What can hang from each mark:
Y: D H U
X: D
D: X Y
N: H K
H: K Y Z
U: Y
K: N
Z: A

Every row comes from one small tree of marks. Brackets hold a mark, then the marks that hang from it, in alphabetical order. Every link used is in the known rows. Which tree was each row made from?
Known rows:
[X [D Y]]: [-0.99  1.07  0.84  0.43  0.80  1.42 -0.28  0.28 -2.15  1.56  2.12 -0.76
  2.09  0.13 -1.96  0.45  1.20  1.74 -1.16 -2.13 -0.60  1.32  0.24 -1.43
  0.05 -1.92  2.60]
[H Y Z]: [-0.77  2.30  0.44 -2.94 -0.52  0.33  1.00  0.42 -0.84  0.44 -0.94 -0.40
  1.53  1.15  2.50 -1.98 -2.32 -1.28 -1.11 -0.41  0.35 -2.03  0.40  0.93
 -1.54 -0.03 -3.10]
[X D]: [-0.07  0.61  0.32 -1.56  0.97  2.77  0.60  0.11 -2.50  1.13  0.39 -1.17
  1.60  0.55 -1.01  0.47  1.14  1.03 -1.42 -1.25 -0.45  0.25  1.09 -0.43
 -0.96 -1.83  2.26]
[K N]: [-0.22 -3.13  1.82 -0.74  0.45  1.64  0.34 -0.61  0.21 -2.12 -2.74 -0.99
  0.28  0.06 -1.14 -0.11  0.04  0.31 -1.28  0.16 -2.06 -0.37  1.01 -0.09
  0.49 -0.20  0.94]
[Y D [H Z] U]: [ 0.43  1.01 -1.48  0.98 -0.03  0.21  1.78 -0.42 -1.95  1.39 -1.99  1.67
 -1.45 -1.57  1.59  0.67 -0.98  1.28  0.93  2.41 -0.33  2.77  0.10  0.00
 -1.31  2.00 -0.54]
[X [D [Y [H K]]]]: [-0.53  1.96  0.56  1.58  0.46 -0.47 -2.38  0.69 -0.69  1.34  1.39  0.16
  0.54  0.31 -2.16  1.37  1.68  1.38  0.17 -2.66 -0.48  0.50  0.17 -1.33
  0.04 -2.12  3.50]
[N [H K Y Z]]: [ 0.67  1.63 -1.77 -3.20 -1.83 -1.73 -1.52  1.06  1.65 -2.26 -0.07 -1.01
  1.21  1.76  0.04 -0.86 -0.94 -1.67 -2.15 -0.84  1.63 -5.02  0.76  1.09
 -2.69  0.02  1.24]
[K [N [H [Z A]]]]: [ 0.01 -0.83 -0.29 -2.45 -1.36  0.79 -1.17  0.24  1.23 -5.24 -2.64 -0.64
  2.09  0.17 -0.59  0.02 -1.27 -0.05 -3.32  0.27  0.10 -4.15  1.46  0.14
 -2.63  0.07  3.94]
[N [H K [Y U] Z]]: [ 0.71  0.37 -0.89 -2.31 -2.05 -1.43  0.03  1.39  1.37 -2.04  0.29 -0.16
  1.08  0.76 -0.01 -0.75 -1.10 -1.00 -1.59  0.65  1.71 -4.78  1.07  1.56
 -2.19  0.81  0.55]
[U [Y D H]]: [ 1.21 -0.83 -2.06 -0.21  0.86  0.61  0.12 -2.43 -1.29  3.35  0.61  0.33
  0.11 -0.74  0.75  0.18  1.00  0.14 -0.17 -1.21 -0.07  2.36 -1.03 -2.25
  1.88 -1.15  0.70]
[D X [Y [H Z] U]]: [-2.44  1.51  1.73  2.63  1.03  1.97  0.59  1.53 -0.11 -0.52  0.04  1.24
  1.09 -0.97  1.59 -0.28 -0.61  1.60  1.16  0.56  0.96  3.88 -1.34  1.63
  1.66  0.44 -1.01]
[H [Y D]]: [ 0.62 -0.46  0.10 -0.58  0.56 -0.51  1.46 -1.43 -1.73  2.96  2.31 -0.81
 -0.41  0.25  0.67 -1.63 -0.85 -0.46 -0.26 -0.60 -0.87  1.80 -1.18 -0.57
  1.81  0.38 -3.44]
[U [Y H]]: [ 1.03 -0.63 -0.74 -0.82  0.73  1.55 -0.39 -1.15 -0.67  2.24 -0.11  0.75
  1.38 -0.30  1.33  0.21  0.20 -0.29 -1.00 -1.49  0.38  0.49 -0.22 -1.59
  1.93 -2.25  1.14]
[U [Y D [H K Z]]]: [ 0.37  0.72 -2.20 -1.14 -0.42 -1.04 -1.14 -1.68  0.11  1.72 -0.76  0.09
 -0.74  0.19  0.31  0.39  1.63 -0.94  0.57 -1.05 -0.07 -0.91 -0.11 -1.83
 -0.84 -0.92  0.46]
[N [H Z] K]: [ 2.03  0.68 -4.93 -1.63 -0.89 -0.01 -0.08  1.13  2.68 -3.53 -0.75 -1.80
  2.21  1.24 -0.39  0.72  0.47 -1.65 -2.71 -0.35  0.65 -2.78  2.10 -0.44
 -4.85 -0.21  5.33]
[U Y]: [ 0.37 -1.90  0.04 -2.29  0.92  2.67  1.25 -1.48 -1.06  2.01  0.76 -0.62
  2.31 -0.05 -0.02 -0.73  0.47 -0.47 -1.69 -1.06 -0.07 -0.36  0.23 -1.61
  1.48 -2.02 -0.09]
[Y [D X] [H Z]]: [-0.83  2.98 -1.97  0.05  1.27  1.31 -0.23 -0.66 -1.05  0.07 -2.29 -0.41
 -0.93  0.50  2.73 -0.09  0.41  0.55  1.05  0.06  0.17  4.07 -1.38  0.97
 -0.72  0.64 -0.44]
[U [Y D [H K]]]: [ 1.02 -1.00 -1.42 -0.06  0.30 -0.88 -1.07 -2.06 -0.04  2.44  0.65 -0.03
 -0.96  0.01 -0.49  0.60  1.98 -0.57  0.66 -1.38 -0.28  0.25 -0.72 -2.48
  1.61 -1.31  0.63]
[H K Z]: [-1.23  1.50  0.28 -3.53 -0.78  0.17 -0.99  1.07  0.54 -2.00 -3.56 -1.34
  0.41  1.75 -0.83 -0.04  0.24 -1.50 -0.43  0.02 -0.38 -4.34  1.68  0.26
 -3.88 -0.49 -0.17]
[N [H Z]]: [ 0.59  1.55 -3.30 -3.82 -0.63  1.63  0.03  0.70 -0.16 -2.60 -1.97 -0.93
  3.16  0.86  0.73 -0.44 -1.08 -0.08 -3.59 -0.18  1.25 -2.15  0.90  0.58
 -3.51  0.12  3.92]
[U [Y [D X] [H Z]]]: [-0.33  1.16 -2.06 -0.64  0.71  1.36  0.44 -1.74 -0.89  1.76 -0.45 -0.18
  0.35  0.01  2.40 -0.49  1.34 -0.15  0.53 -0.77  0.74  2.12 -1.29 -0.61
  0.51 -0.67 -0.88]

Which tree is each row?
[-0.85 -0.11  1.60  1.32  0.56  1.51  1.54  0.49 -2.48  1.66  2.80  0.13
  1.79 -0.99 -2.11  0.54  0.87  2.31 -0.75 -0.73 -0.48  1.55  0.55 -0.84
  0.33 -1.03  1.56]
[X [D [Y U]]]
[-1.98 -0.51  2.76  3.66  1.38  0.88 -0.45  1.41  0.85 -0.29  1.46  0.85
 -0.27 -0.89 -0.54  0.32  0.57  1.26  2.08  0.03  0.64  3.38 -1.54  1.24
  3.52 -0.11 -0.97]
[D X [Y [H K] U]]
[ 3.16 -1.31 -3.35  0.30 -0.48 -1.41 -0.03  0.43  2.99 -1.34  2.85 -1.47
  1.13  0.78 -0.40  0.00 -0.13 -1.88 -2.14 -1.07  0.65 -1.27  0.79 -0.63
 -0.54 -0.51  3.09]
[N [H Y] K]
[ 0.74 -1.90  1.25  0.48  0.35 -0.27  3.60 -0.99 -2.00  3.20  2.93  0.11
 -0.83 -1.00  0.33 -1.37 -1.37  0.39  0.25  1.28 -0.60  2.14 -0.77 -0.09
  2.38  1.42 -4.43]
[H [Y D U]]
[-1.96  1.03  1.68  2.49  1.53  0.54 -2.55  1.01  1.36 -0.63  0.93 -0.21
  0.09  0.51 -0.37  0.17  1.02  0.56  1.51 -1.76  0.45  3.04 -1.87  0.60
  2.98 -1.02  0.16]
[D X [Y [H K]]]
[-0.40 -0.60  1.40  3.10  0.79  0.42  0.25  0.69 -0.81  1.48  1.28  2.03
  1.04 -1.84 -0.25  0.65 -1.15  1.78  0.23  0.10 -0.45  3.13 -0.47 -0.89
  2.52  0.03  0.83]
[D [Y H U]]
[ 0.55 -2.31  1.83  0.71 -0.37 -2.31  1.60 -0.61 -0.14  2.32  2.82 -0.31
 -2.49 -0.30 -1.44 -0.78 -0.10 -0.64  1.70  1.00 -0.78 -0.65 -0.32  0.00
  1.66  1.08 -4.30]
[H K [Y D U]]
[-0.78  1.21 -0.85  1.31  0.79  1.51  2.15 -0.22 -1.73  0.49 -1.60  1.02
 -1.36 -1.14  2.56  0.11  0.02  1.52  1.99  2.64  0.46  4.52 -0.93  1.71
 -0.18  2.09 -1.80]
[Y [D X] [H Z] U]
[-0.98  2.28  0.46  1.50 -0.07  0.83  0.08  0.94 -2.12  1.14  0.85  1.26
  1.57 -0.84 -0.57  1.08  0.57  2.20 -0.18 -0.76 -0.06  1.12  0.63 -0.37
 -1.01 -0.70  2.42]
[X [D [Y [H Z] U]]]
[ 1.21  0.43 -1.54  0.70  0.73 -1.58 -2.19 -0.89 -0.03  1.36 -0.95 -0.09
 -2.53  0.34 -0.88  1.19  1.21 -0.11  1.39 -0.60 -1.16  1.84 -0.63 -1.41
  0.24  0.03  1.06]
[Y D [H K]]
[-1.16  3.82  0.18  0.50 -0.05  0.17 -2.32  0.89 -1.56  0.45  0.95  0.92
  2.25 -0.09 -0.30  1.01 -0.13  1.35 -0.98 -2.22  0.40 -0.28  0.27 -1.29
 -1.48 -2.14  3.54]
[X [D [Y [H [Z A]]]]]
[ 0.02 -0.54  0.07 -2.13 -1.73 -0.54 -1.18  0.15  1.42 -4.41 -0.99 -0.29
  1.92  0.33  0.30 -0.75 -1.98 -0.66 -2.81 -0.17  0.16 -4.39  1.01  0.55
 -1.47  0.08  2.05]
[K [N [H Y [Z A]]]]
[ 2.10  1.40 -3.51 -1.33 -1.48 -1.99 -1.11  1.21  3.11 -3.23  2.06 -0.80
  2.39  1.16  0.46 -0.11 -1.68 -2.74 -2.64 -0.72  1.76 -4.80  1.29 -0.54
 -3.56 -0.51  3.21]
[N [H Y [Z A]] K]
[-0.90  2.74 -1.35  0.01  0.53 -0.44 -1.84 -0.20  0.30 -0.59 -2.52 -0.76
 -2.33  1.23  1.07  0.36  1.57 -0.40  2.18 -0.08 -0.09  1.63 -1.05  0.90
 -1.41  0.58 -0.47]
[Y [D X] [H K Z]]
[-0.14  1.09  0.29 -0.73 -0.75 -1.15 -2.95  0.52  1.96 -2.62 -5.15  0.45
 -1.48  0.91  0.05  1.11  0.12 -0.75  0.53 -0.27 -0.82 -2.81  1.26  0.29
 -2.63 -0.26  1.93]
[Y [H [K N] Z]]
[-0.76 -0.52  1.35  2.42  0.26 -1.89 -3.41  0.48  1.68 -0.84 -0.46  0.61
 -0.34 -0.31 -2.06  1.02  0.37  0.53  0.54 -1.79 -1.36  0.54 -0.32 -1.32
  1.61 -0.84  2.28]
[D [Y [H [K N]]]]
[ 0.40  1.46 -2.49 -3.84 -1.29 -0.09 -1.53  1.16  1.26 -3.58 -1.93 -1.37
  1.95  1.54 -0.82  0.05 -0.01 -1.00 -2.57 -0.39  1.30 -4.34  1.32  0.56
 -3.83 -0.09  3.66]
[N [H K Z]]
[-1.47  0.62  3.09 -2.29 -2.41 -2.72 -2.52  0.75  2.13 -3.48 -1.31 -0.19
 -0.49  1.40 -0.48 -0.81 -1.68 -2.65 -0.05 -0.17 -0.04 -8.07  1.23  0.47
 -2.23 -0.49 -2.25]
[H [K N] Y [Z A]]
[ 3.42 -1.34 -4.56  0.85 -0.48 -2.52  0.21 -0.58  2.47 -0.58  3.58 -1.98
  0.25  0.71 -0.93 -0.01  0.54 -1.48 -1.40 -0.98  0.16 -0.03  0.20 -1.04
 -0.69  0.30  2.85]
[N [H [Y D]] K]
[ 0.13  0.96 -1.33  1.09  2.08  1.57 -0.18 -1.02 -1.10  1.26 -0.45 -0.38
 -1.38  0.13  1.69  0.21  0.77  0.86  1.15 -0.25 -0.36  5.70 -2.01  0.28
  2.00  0.21 -0.25]
[Y [D X] H]
[ 0.28 -4.12  3.07  1.52 -1.19 -3.24  0.96 -0.90  1.25  0.13  1.30 -0.31
 -3.48 -0.58 -2.50 -0.49  0.48 -0.55  1.83  1.30 -1.72 -1.65  0.12  0.21
  1.78  1.58 -3.81]
[H [K N] [Y D U]]
[-0.63 -1.89  2.46  3.69 -0.02 -1.51 -1.24  0.73  1.22 -0.50  0.18  1.72
 -0.64 -1.51 -2.23  1.19  0.03  1.25  1.19  0.13 -0.96  0.88  0.09 -0.77
  2.09  0.13  1.10]
[D [Y [H [K N]] U]]
[ 0.73 -2.19  0.51 -0.30 -0.05 -0.19 -1.91 -1.19  1.71  0.32 -1.13  0.43
 -0.24  0.07 -0.61  0.73  1.40 -0.78  0.02 -1.43 -0.25 -1.94  0.58 -1.25
  1.65 -2.04  1.37]
[U [Y [H [K N]]]]
[-1.11  2.33  2.00 -3.14 -1.98 -1.96 -2.16  1.23  0.76 -1.39 -0.02 -0.08
  0.52  1.80  0.56 -1.01 -2.09 -3.04 -0.43 -0.56  1.00 -7.08  0.83  0.20
 -2.35 -0.88 -2.87]
[H K Y [Z A]]
[ 1.50 -1.29 -0.84  1.94  0.84  0.31  1.86 -0.88 -1.90  2.59 -0.18  1.61
 -1.71 -2.12  0.49  0.93 -0.54  1.64  1.05  1.94 -0.83  4.53 -0.67 -0.46
  1.48  1.54 -0.21]
[Y D H U]
[-2.56 -1.57  3.10  2.18  1.85  3.27  2.20  0.99 -0.81  0.09  2.53 -0.14
  1.72 -1.15 -0.37 -0.93  0.01  1.62  0.60  0.71  0.22  4.42 -1.39  1.02
  3.61  0.18 -2.10]
[D X [Y U]]
[-0.26 -1.76  1.67  0.92  0.90  0.98  3.61 -0.81 -1.81  2.64  3.26 -0.36
 -0.84 -0.61  1.26 -1.74 -0.73  0.58  0.95  1.39 -0.11  3.33 -1.45  1.43
  3.33  1.34 -5.46]
[H [Y [D X] U]]
[-0.20 -0.77  1.54  0.78 -1.19 -0.76 -0.44  1.05  1.34 -2.47 -4.20  1.72
 -1.76 -0.77 -0.32  1.41 -0.35  0.30  1.34  2.07 -0.46 -2.42  1.74  1.17
 -1.68  0.99  0.57]
[Y [H [K N] Z] U]
[-0.65  2.22 -0.95 -2.19 -0.57 -0.69  1.40 -0.67 -1.63  1.57 -0.16 -0.84
  0.13  0.79  1.86 -1.89 -1.23 -0.84 -0.52 -0.11 -0.39 -0.25 -0.46  0.29
 -1.47  0.87 -3.63]
[H [Y D] Z]
[ 0.45 -2.17  3.26 -0.02 -0.42 -0.96  0.98  0.63  0.56  1.18  1.92  0.18
 -1.35  0.12 -1.33 -0.81 -0.73 -1.13  0.85  0.79 -0.10 -2.40  0.39  0.82
  1.82  0.24 -3.93]
[H K [Y U]]
[ 0.99 -3.00  0.75  3.03 -0.13 -1.76  0.16 -0.94  0.49 -0.01 -1.18  1.15
 -3.92 -1.53 -1.82  1.65  1.03  1.15  2.17  2.07 -1.69  1.72  0.17 -0.45
  0.97  1.56  0.15]
[Y D [H [K N]] U]
[ 2.37 -0.28 -3.33 -0.12 -1.63 -1.47  1.48  1.08  2.81 -2.18  1.61 -0.67
  1.63  0.14  0.18 -0.09 -0.89 -1.58 -1.76  0.74  1.33 -2.88  1.66  0.61
 -2.95  0.78  2.35]
[N [H [Y U] Z] K]
[-0.30 -2.09  2.56  1.08  0.17 -1.14  1.87 -0.28  0.13  1.59  3.02 -0.87
 -2.42  0.18 -0.93 -1.12  0.71 -0.57  2.24  1.10  0.01  0.54 -1.13  1.35
  2.58  1.15 -5.37]
[H K [Y [D X] U]]
[ 1.09 -3.56  1.01 -0.13 -0.74 -0.13  0.99 -0.19  1.31 -2.62  0.06 -0.20
  0.58 -0.43 -0.82 -0.53 -0.97  0.59 -1.96  0.68 -0.47 -1.60  0.61  1.00
  1.09  0.86  1.34]
[K [N [H [Y U]]]]
[ 0.13  0.50 -0.61  1.27  1.45 -0.24 -1.85 -0.75  0.22  0.48 -0.73 -0.78
 -2.61  0.83 -0.09  0.64  1.97 -0.02  2.37 -0.54 -0.43  3.32 -1.62  0.30
  1.35  0.05 -0.27]
[Y [D X] [H K]]
[ 0.03  1.22 -0.35 -2.18 -0.82  0.03 -2.37 -0.30  0.68  0.18 -0.85  0.99
  1.27  0.60  0.81  0.49 -0.01 -1.66 -0.45 -1.33  1.25 -3.95  0.54 -1.47
 -0.76 -2.24  1.03]
[U [Y [H K [Z A]]]]
[ 0.41 -0.92 -0.26  2.58  1.75  1.82  2.25 -0.65 -1.53  1.67  0.37  0.90
 -1.66 -1.47  1.44  0.35  0.39  1.83  1.93  2.02 -0.09  6.05 -1.62  0.95
  2.61  1.41 -1.56]
[Y [D X] H U]
[ 0.20  0.62 -1.03  0.96 -0.64 -1.56  0.31 -0.12 -0.49  0.54 -2.00  1.34
 -2.64 -0.89  0.06  1.22  0.23  0.50  1.94  2.10 -0.43  0.47  0.47  0.05
 -1.77  1.86 -0.46]
[Y D [H K Z] U]
[-1.36  0.86  0.90 -0.49 -0.34  0.66  3.68 -0.22 -1.62  1.18  0.87 -0.32
 -0.28 -0.15  2.63 -2.09 -1.04 -0.04  0.82  1.92  0.54  1.25 -0.86  2.18
 -0.15  2.01 -5.67]
[H [Y [D X] U] Z]
[-1.57 -0.35  2.17  3.71  1.79  2.33  0.48  1.09 -0.23  0.30  1.65  1.10
  0.77 -1.14  0.69 -0.08 -0.37  2.01  1.37  0.34  0.65  5.22 -1.77  1.12
  3.96  0.23 -0.96]
[D X [Y H U]]
[-0.57  0.34  1.15 -0.89 -1.70 -2.58  1.52  0.10 -0.13  0.76  0.40 -0.15
 -2.03  0.21 -0.25 -1.09 -0.34 -1.31  1.49  1.50 -0.13 -2.81  0.43  0.69
 -1.73  1.72 -4.53]
[H K [Y D U] Z]
[-0.07  3.36 -0.81 -2.01  0.10  1.20 -2.13  0.81 -0.72 -1.05 -2.74  1.52
  1.40  0.32  2.40  0.55 -2.50 -0.47 -1.16 -0.26  0.73 -1.59  0.47 -0.32
 -2.12 -0.87  1.58]
[Y [H [Z A]]]
[-0.67 -2.68  0.80  0.92  1.65  3.18  4.14 -0.81 -2.20  1.28  1.45 -0.75
 -0.74 -1.34 -0.22 -0.77  0.53  1.50  0.98  2.59 -0.44  5.01 -1.03  1.08
  2.12  1.61 -3.13]
[Y [D X] U]
[-0.96  2.07  1.25 -2.68 -1.37 -1.67 -0.66  0.85  0.87 -0.42 -1.11 -0.73
 -0.16  1.90  0.41 -1.26 -0.70 -2.37  0.16 -0.64  0.20 -4.95  0.74  0.90
 -2.22 -0.26 -3.04]
[H K Y Z]
[ 0.11 -1.07 -0.97 -2.11 -0.98  0.90 -0.43  0.06  1.39 -4.76 -3.49 -1.13
  1.77  0.35 -0.79 -0.14 -0.33  0.31 -2.89  0.37 -0.50 -2.65  1.46  0.61
 -2.55  0.61  3.92]
[K [N [H Z]]]
[-0.19  0.94  1.00  2.45  0.53  0.77 -0.02  0.61 -1.85  1.91  2.05  1.19
  1.08 -1.23 -1.16  1.25  0.65  2.46 -0.16 -1.06 -0.14  2.38  0.37 -0.84
  0.85 -1.10  2.66]
[X [D [Y H U]]]
[ 1.03 -0.95 -0.35 -0.99  0.21  0.24 -1.48 -0.85  0.70  1.59 -0.27  0.48
  0.37  0.40 -0.04  0.57  1.15 -0.86 -0.12 -1.70  0.30 -1.28  0.05 -1.58
  1.51 -2.29  1.01]
[U [Y [H K]]]
[ 0.26 -1.40  0.53  2.64  1.18  0.19  0.56 -0.25  0.00  0.79  0.22  0.54
 -3.11 -1.02 -0.12  0.92  1.33  0.91  2.95  1.99 -0.06  3.81 -1.16  1.08
  1.95  1.29 -1.57]
[Y [D X] [H K] U]
